Each row comes from the steps of one walk. Every step used is in the known rows, and no mark comes twice. Write the walk behind each row, first mark first.
(in the rows, 100 means zero)
Known rows:
U H: 90,90,102,76,113,107,94,98,87,100,91,113,114,107,110,96,93,110,97,101,105,104,92,96,111,104,112,104,97,111,107,99,98,93,94,92,97,100,99,106,99,110,91,114,118,96,99,109,107,114,114,110
H P Z: 92,80,89,109,113,93,92,90,91,98,101,101,113,107,110,108,95,130,96,92,110,87,102,101,105,106,100,93,104,99,98,104,76,90,94,89,94,110,97,95,102,85,97,110,133,103,103,100,97,93,125,100
R N: 78,94,86,95,112,100,95,92,90,106,89,116,113,107,119,100,94,105,100,101,97,119,92,103,108,85,107,100,94,101,102,105,95,95,98,93,84,104,93,94,96,83,93,114,113,101,115,111,94,102,119,103
B T: 94,86,93,89,111,102,103,100,104,107,92,125,114,105,96,94,95,126,92,101,105,97,97,99,103,103,99,95,96,103,115,105,110,93,94,91,118,102,93,104,87,78,89,116,107,100,119,107,91,101,119,106
V N H P Z: 95,88,89,98,117,96,95,77,91,91,101,102,115,106,122,106,93,129,95,91,105,95,101,100,102,115,99,89,78,109,109,107,75,88,92,88,91,118,101,118,98,76,92,111,116,102,86,87,99,102,128,102
Z D: 96,88,97,92,110,100,98,95,92,109,89,107,113,107,113,72,96,108,98,107,91,103,93,94,109,110,109,152,117,104,101,102,99,75,97,92,96,101,90,105,93,97,95,123,99,97,110,108,96,113,118,101
N P: 83,88,88,91,112,102,99,83,87,114,91,105,120,106,114,98,95,114,97,96,104,84,93,108,108,106,110,78,104,109,105,108,96,95,99,88,97,98,95,102,91,95,92,118,100,96,110,95,97,110,116,104
Y Z P H: 99,87,75,92,112,111,86,108,93,120,80,119,116,107,115,135,94,84,98,90,107,90,87,106,120,102,113,65,114,99,90,103,84,113,97,92,93,87,93,118,95,68,101,119,88,96,110,92,91,102,122,97
V P: 91,89,88,93,109,102,103,106,90,104,93,111,115,107,104,90,97,119,96,105,103,88,87,95,105,106,108,93,85,106,105,103,91,93,94,92,96,100,93,84,94,84,94,117,127,99,89,106,93,101,117,101
R N U H: 86,96,96,78,110,108,92,72,88,96,89,118,104,105,118,106,95,107,100,100,95,125,91,108,112,85,108,116,95,112,108,106,98,97,99,94,82,96,97,98,108,136,94,119,109,98,104,109,109,121,114,111
V P H: 94,89,90,78,110,108,94,112,89,106,93,126,116,106,108,103,96,119,95,106,102,88,86,92,111,105,108,104,88,111,95,101,90,113,95,92,96,95,92,90,89,71,102,118,129,97,91,97,95,97,118,96
D Z R N: 69,99,75,93,110,102,95,94,89,105,91,111,109,106,122,84,97,94,113,90,110,119,100,125,110,73,110,118,90,103,99,109,88,111,100,97,92,103,93,91,94,88,85,115,83,119,113,109,98,86,122,103
R N U: 88,93,85,93,110,101,97,71,90,103,89,114,107,106,116,102,96,109,99,98,94,122,93,110,109,85,107,98,97,102,104,109,93,99,100,92,83,98,92,93,106,113,95,121,107,99,116,106,98,109,120,104
Y Z P: 96,86,74,109,111,103,93,100,94,117,82,102,115,108,114,123,97,84,100,90,108,90,88,110,115,101,115,41,110,93,102,104,85,91,97,91,94,91,94,111,100,86,93,119,85,97,107,101,90,107,120,102
U H N V: 92,76,97,72,111,102,99,103,84,90,88,114,113,107,110,98,97,112,101,111,103,98,93,105,109,109,110,96,101,115,113,103,99,92,88,92,103,92,106,97,97,124,99,117,86,98,95,113,106,103,111,113
Z U H N V: 79,77,95,73,111,105,99,108,85,84,92,110,119,105,115,84,98,107,112,105,102,98,99,106,112,108,111,103,110,115,113,109,100,99,90,92,94,87,103,110,91,112,95,125,75,99,95,112,104,115,111,117
N U: 101,86,91,92,110,101,99,78,91,103,89,107,111,106,104,91,97,111,96,98,102,104,93,103,106,105,110,81,101,102,106,109,93,97,98,88,97,96,93,102,107,119,96,122,108,97,109,103,99,106,119,103
V N H T: 87,92,90,80,116,105,101,90,87,102,84,106,121,104,120,87,90,112,100,97,101,101,91,94,95,107,97,79,70,111,113,104,115,88,95,90,100,109,97,126,100,59,84,112,111,97,93,95,95,110,122,111
V P Z: 100,83,90,109,109,99,100,105,90,103,94,105,113,106,106,107,96,131,94,105,106,92,94,99,103,109,106,103,85,103,101,108,80,92,96,90,89,107,95,73,101,86,95,115,137,112,87,101,97,92,118,101
V H: 90,89,94,104,110,99,103,107,91,110,90,111,115,107,104,90,99,110,95,100,102,105,93,93,107,103,107,84,124,108,102,103,96,104,92,91,98,103,97,94,95,86,94,116,114,97,127,107,100,101,121,102
R N V H P: 79,96,84,102,111,87,100,103,87,95,103,119,111,107,121,91,103,108,99,103,94,96,95,113,109,82,101,90,124,109,103,104,90,108,91,94,90,100,103,90,90,80,109,116,99,96,128,115,100,95,124,103
Z R N P H: 70,94,79,79,110,108,90,84,87,115,93,124,110,103,126,88,93,107,111,89,106,104,90,114,116,81,106,114,100,117,88,102,95,133,101,95,85,98,96,92,86,79,92,116,79,96,118,90,100,98,121,98
N U H P Z R: 98,82,91,92,111,95,90,69,90,86,104,98,97,103,114,87,96,127,108,82,117,92,100,109,112,97,106,117,99,111,99,99,79,112,95,93,89,107,102,91,114,138,90,113,103,100,92,98,110,105,123,108
V N H P Z D: 100,89,94,100,116,96,93,75,92,94,100,99,111,105,127,81,93,129,97,99,93,95,100,99,103,120,100,164,95,114,105,105,78,73,92,91,88,117,97,123,95,85,96,117,100,100,85,88,100,117,126,102
N Z: 97,86,92,95,105,100,101,98,86,110,90,107,115,107,100,96,94,100,95,96,99,108,93,112,109,100,109,72,99,92,110,107,88,97,98,87,101,96,94,100,103,95,91,120,94,92,109,101,97,120,121,104
Y Z: 87,87,69,107,112,98,93,99,93,105,88,105,115,108,115,106,96,90,96,96,111,96,96,108,115,107,115,57,97,98,101,109,87,92,96,90,95,94,93,105,97,85,93,117,97,96,108,104,90,93,118,101
N P R: 90,88,90,91,109,99,99,85,86,115,90,96,123,106,114,37,95,110,94,95,111,86,92,111,112,100,106,82,108,111,97,104,101,84,98,89,97,93,95,102,90,92,81,120,114,93,109,95,100,114,112,109
H N Z: 90,71,91,97,105,99,104,95,86,108,87,103,112,106,98,91,94,103,99,96,98,109,95,112,107,105,109,80,102,93,110,109,87,95,91,88,105,95,97,94,105,104,89,118,89,90,104,99,93,118,121,106
V N Z: 95,92,92,85,104,101,99,102,85,109,91,106,114,107,108,93,93,103,94,97,96,113,91,111,107,109,107,77,83,93,111,109,89,100,94,88,97,96,94,126,105,93,93,120,82,90,94,100,97,120,122,103
Y Z P R N: 89,94,72,110,110,101,85,97,91,117,81,99,115,105,127,71,96,75,99,89,110,110,85,117,121,75,111,62,111,96,92,103,88,81,99,97,81,89,94,102,98,75,85,120,98,99,112,105,91,110,116,106
U H N Z P: 96,73,109,81,105,109,101,98,84,113,82,103,109,105,100,111,92,96,101,90,96,105,86,113,112,101,111,89,113,100,114,99,89,95,91,94,104,90,102,105,109,125,90,121,79,91,94,98,103,144,117,115
V N: 89,94,90,83,110,102,96,105,90,105,89,110,115,108,113,89,94,116,95,100,102,109,91,95,105,113,107,82,81,101,106,104,95,95,93,90,95,102,92,126,98,88,94,116,101,97,93,106,96,101,120,102
R N H P: 72,94,84,92,118,97,96,67,91,92,103,117,116,106,124,99,93,106,103,93,96,103,96,104,109,83,100,94,90,109,110,102,87,90,96,92,89,113,100,98,90,71,91,111,119,93,110,96,95,112,126,104
Z P: 98,87,97,92,111,104,100,100,91,117,84,106,117,107,107,107,96,104,101,92,102,96,86,96,109,101,111,69,113,97,104,98,93,94,97,91,99,98,95,110,98,86,94,119,100,100,107,104,93,112,121,104
R N V H P Z: 88,91,83,119,112,84,96,103,88,94,102,111,110,105,122,113,103,125,96,102,99,100,100,114,107,83,99,106,125,108,100,108,80,105,92,92,81,107,106,77,96,83,108,114,111,108,126,109,105,86,126,105
P Z: 100,81,93,108,111,98,96,98,90,105,89,102,116,107,110,112,94,127,95,99,109,105,99,100,104,107,105,92,101,100,100,111,85,92,97,89,92,108,94,89,104,88,93,113,124,112,107,101,97,91,122,102
P H N U: 98,72,91,78,111,110,95,85,90,104,87,118,107,106,103,102,94,114,97,99,101,106,94,104,109,110,106,95,108,108,95,109,91,116,92,89,99,91,93,102,103,112,100,120,102,94,106,92,97,103,121,101
Z P R N V H: 100,98,93,101,108,95,103,113,88,114,84,107,117,104,120,52,104,94,98,102,100,110,82,114,114,70,104,78,137,109,97,100,100,93,96,96,85,89,103,90,91,78,98,124,94,104,130,112,101,108,118,110
P Z T: 107,80,95,107,111,97,97,95,90,96,90,103,119,111,107,124,95,116,86,95,98,102,104,100,103,117,106,132,98,98,102,106,94,86,98,86,83,107,93,88,95,79,91,118,101,110,108,101,99,90,121,106

Write each row's walk:
92,82,91,108,111,100,99,82,87,113,90,98,118,105,114,117,94,129,94,95,107,89,99,112,105,110,107,95,106,109,101,113,84,93,99,86,91,104,96,89,99,99,92,116,113,108,109,90,101,101,118,105
N P Z
100,89,92,96,108,102,96,84,86,104,90,102,119,110,119,126,93,123,84,91,93,93,102,110,100,128,106,129,87,106,102,108,94,92,96,85,78,105,93,113,92,86,92,120,74,107,92,90,104,100,118,107
V N P Z T
84,87,90,95,104,102,103,100,86,104,93,101,120,105,103,86,95,96,108,90,99,108,98,112,111,99,109,77,107,94,110,112,88,105,100,87,94,91,92,112,98,80,89,128,86,92,110,99,94,131,121,107
N Z U
92,88,98,77,112,102,94,71,89,90,103,108,105,106,109,94,96,118,98,91,103,88,95,103,112,105,105,100,102,109,107,100,91,97,92,90,97,97,100,110,107,136,100,117,119,87,93,103,109,121,118,110
N U H P
83,88,97,78,114,100,92,90,89,92,102,112,112,107,111,91,94,115,100,94,105,85,96,96,110,103,106,101,99,107,106,95,94,93,91,92,100,103,100,110,96,105,97,111,125,89,92,107,106,116,118,108
U H P
75,96,95,79,112,99,84,86,87,93,101,107,112,106,121,40,93,109,99,93,107,104,93,104,116,77,102,125,98,109,95,92,95,84,93,98,87,100,101,99,94,93,87,112,137,89,98,111,107,121,114,114
U H P R N
91,93,94,95,110,103,93,96,90,118,82,103,117,105,121,56,95,94,102,93,103,114,83,106,115,74,106,84,112,100,95,96,97,83,100,98,87,95,96,98,95,75,85,119,116,100,113,107,93,117,117,107
Z P R N
97,84,105,95,112,98,88,83,90,94,100,103,106,105,117,88,93,125,98,100,96,88,101,99,109,112,103,189,118,109,99,98,86,74,92,94,91,109,99,101,101,114,101,115,122,101,91,104,109,120,119,107
U H P Z D
100,89,101,74,112,108,95,77,87,97,90,110,108,106,107,97,95,111,96,99,103,106,91,103,110,103,110,100,99,112,109,104,97,97,96,90,95,94,97,105,108,141,95,121,109,96,98,105,109,120,115,109
N U H
91,85,90,77,114,109,93,110,86,112,84,121,119,104,109,102,91,114,100,97,103,93,92,93,102,100,95,97,99,105,91,101,115,112,98,91,104,98,91,109,97,51,97,113,129,97,112,98,94,97,123,105
P H T
94,95,84,95,107,100,95,82,89,102,91,104,109,104,115,40,98,105,95,103,102,109,84,111,112,79,104,107,86,108,97,105,94,86,98,95,80,91,93,75,103,107,89,124,134,99,94,105,98,113,112,109
V P R N U
104,82,98,110,110,99,93,93,92,108,86,100,112,106,116,93,95,120,96,107,95,106,98,98,105,114,107,170,119,103,97,107,89,73,98,91,89,108,91,92,101,99,96,120,109,109,109,103,99,106,120,102
P Z D
69,76,78,95,112,110,90,101,91,91,89,103,114,107,116,102,93,90,114,92,109,100,101,108,118,107,117,87,107,109,102,110,90,98,89,93,89,87,97,114,95,105,86,120,87,93,93,105,98,118,111,114
Y Z U H N
87,100,90,92,110,105,92,99,89,121,81,102,119,105,117,69,97,82,104,91,105,113,92,127,112,69,107,107,111,99,95,104,91,85,100,97,93,93,93,103,94,79,85,120,109,119,113,106,97,111,116,111
D Z P R N
86,95,87,108,109,90,95,76,91,100,102,104,105,104,115,33,101,105,96,90,101,108,94,113,113,74,98,98,127,110,91,102,92,99,94,96,84,97,99,89,99,103,93,120,130,89,126,104,102,115,121,108
V H P R N U
73,98,98,73,112,113,94,104,87,96,92,108,122,106,107,97,96,98,113,94,107,104,106,117,112,98,114,126,106,111,107,113,92,101,97,93,97,91,94,121,90,101,89,123,106,116,98,107,107,119,114,113
D Z U H
89,97,82,74,110,105,93,117,86,99,94,137,115,105,122,109,99,115,96,116,95,99,84,109,111,86,106,116,85,114,99,106,93,115,95,93,85,91,98,82,86,69,111,121,104,106,97,106,97,87,117,99
R N V P H
84,95,89,79,110,106,94,68,89,94,93,112,98,103,122,76,95,104,110,91,106,125,90,110,115,78,111,119,91,114,104,100,98,114,98,98,82,99,99,91,107,138,87,118,86,98,104,110,107,111,117,110
Z R N U H
93,93,91,87,110,105,98,99,90,100,89,110,123,112,104,116,98,95,90,94,96,98,107,116,104,109,111,139,98,98,106,109,98,89,96,86,95,97,91,105,85,80,91,120,85,117,109,105,100,94,119,108
D Z T
81,93,82,90,111,102,98,101,90,106,92,104,113,107,110,76,97,96,111,90,118,101,101,119,109,92,112,104,95,102,102,109,90,109,98,92,105,100,93,99,93,93,83,115,84,116,107,105,97,84,122,104
D Z R
85,94,82,88,112,87,90,95,87,92,101,108,118,106,127,38,100,104,99,101,104,95,94,115,114,75,99,91,101,104,100,100,93,84,95,94,89,94,103,96,89,77,97,118,112,94,108,114,99,98,118,108
H P R N V
88,89,83,100,107,100,97,87,88,110,93,95,109,105,126,85,93,130,106,86,115,97,95,111,105,110,106,94,86,111,98,109,85,111,97,91,89,107,97,108,101,98,84,115,76,106,93,89,101,91,121,102
V N P Z R
81,94,85,102,112,95,103,114,84,106,85,115,115,103,120,92,101,110,102,108,93,107,91,109,100,77,96,97,119,110,102,105,119,106,96,94,91,98,101,83,99,65,101,116,104,104,133,117,97,91,121,110
R N V H T
74,95,86,79,112,109,90,84,85,117,89,128,115,105,122,116,93,112,98,98,95,102,91,112,113,87,104,112,104,115,91,107,95,117,99,91,84,95,95,99,87,76,99,118,103,96,118,90,101,106,119,100
R N P H
75,73,88,93,111,101,105,80,87,113,88,103,116,107,110,92,93,116,99,96,101,87,96,108,106,112,108,82,108,109,103,109,95,95,92,89,102,97,97,97,94,107,88,117,95,94,105,94,96,107,115,107
H N P
97,73,89,78,110,110,98,91,90,102,90,120,106,105,99,98,97,121,95,103,98,91,87,102,108,113,105,104,95,113,95,108,89,116,90,90,97,90,95,85,101,111,102,122,117,96,87,91,96,103,118,101
V P H N U
85,72,87,109,101,98,112,104,88,108,91,101,104,105,100,59,98,100,107,87,108,113,93,111,111,95,108,75,122,104,104,104,87,121,89,93,104,99,99,80,102,104,82,117,63,88,121,99,97,108,125,105
V H N Z R
69,95,85,95,110,104,97,74,85,114,90,113,115,106,122,106,94,109,99,97,94,102,93,113,109,88,107,96,100,110,102,108,96,97,99,90,85,99,95,93,92,92,91,117,104,99,115,99,97,111,117,104
R N P
83,92,78,93,109,100,98,70,92,100,92,111,101,104,119,72,97,101,111,89,105,123,91,111,111,78,107,100,93,105,102,104,94,114,102,95,82,101,94,87,105,116,86,120,82,100,117,107,96,97,122,103
Z R N U
93,74,92,106,108,101,108,86,92,104,88,104,105,106,98,87,100,112,97,99,99,108,94,103,105,108,107,83,129,110,101,110,95,109,88,90,99,96,98,89,105,126,95,121,102,94,121,101,99,107,120,107
V H N U
82,87,80,111,110,97,93,89,91,101,90,106,106,104,124,90,94,115,108,91,112,125,97,108,110,80,104,117,93,104,95,105,83,108,101,96,78,113,97,75,104,86,85,110,99,113,113,105,96,84,124,101
P Z R N
83,89,91,105,112,93,102,101,92,103,104,110,112,108,104,83,99,118,97,92,102,87,97,94,107,102,101,78,127,105,99,99,89,106,89,91,101,105,98,100,91,79,98,112,122,90,119,105,100,104,126,101
V H P
92,78,95,74,109,103,103,113,83,88,92,114,112,106,110,91,99,116,98,116,101,85,87,104,106,110,112,113,86,119,114,104,96,93,86,92,100,90,105,81,94,122,101,119,97,101,73,113,104,102,109,111
U H N V P
99,89,84,87,109,95,104,114,86,96,94,112,117,107,111,91,102,116,95,115,102,80,87,103,106,104,109,82,87,109,112,106,93,95,93,89,98,93,98,83,92,90,103,122,99,103,88,111,96,91,115,104
N V P
92,87,73,109,111,98,91,94,94,108,86,103,111,108,121,82,97,88,98,103,97,96,95,107,115,111,115,133,114,100,98,107,91,73,96,91,93,94,91,108,94,95,95,123,83,94,107,105,92,106,117,100
Y Z D
70,101,77,89,114,106,99,77,90,99,91,112,114,105,125,86,95,87,115,90,110,119,99,125,109,70,111,120,81,114,109,113,87,106,101,94,92,110,97,91,90,80,76,115,79,119,114,96,97,92,124,104
D Z R N H
78,92,101,77,112,109,95,102,88,94,93,110,120,105,112,89,94,108,110,96,104,105,97,96,112,103,112,108,105,110,107,103,99,101,96,92,89,95,95,116,91,97,89,121,109,97,99,108,104,126,114,113
Z U H
99,82,95,122,112,91,99,98,93,93,102,103,114,110,104,117,99,121,84,88,96,87,108,99,105,112,101,130,126,103,98,99,89,98,90,88,84,111,98,85,92,71,99,114,108,101,119,99,103,93,127,105
V H P Z T
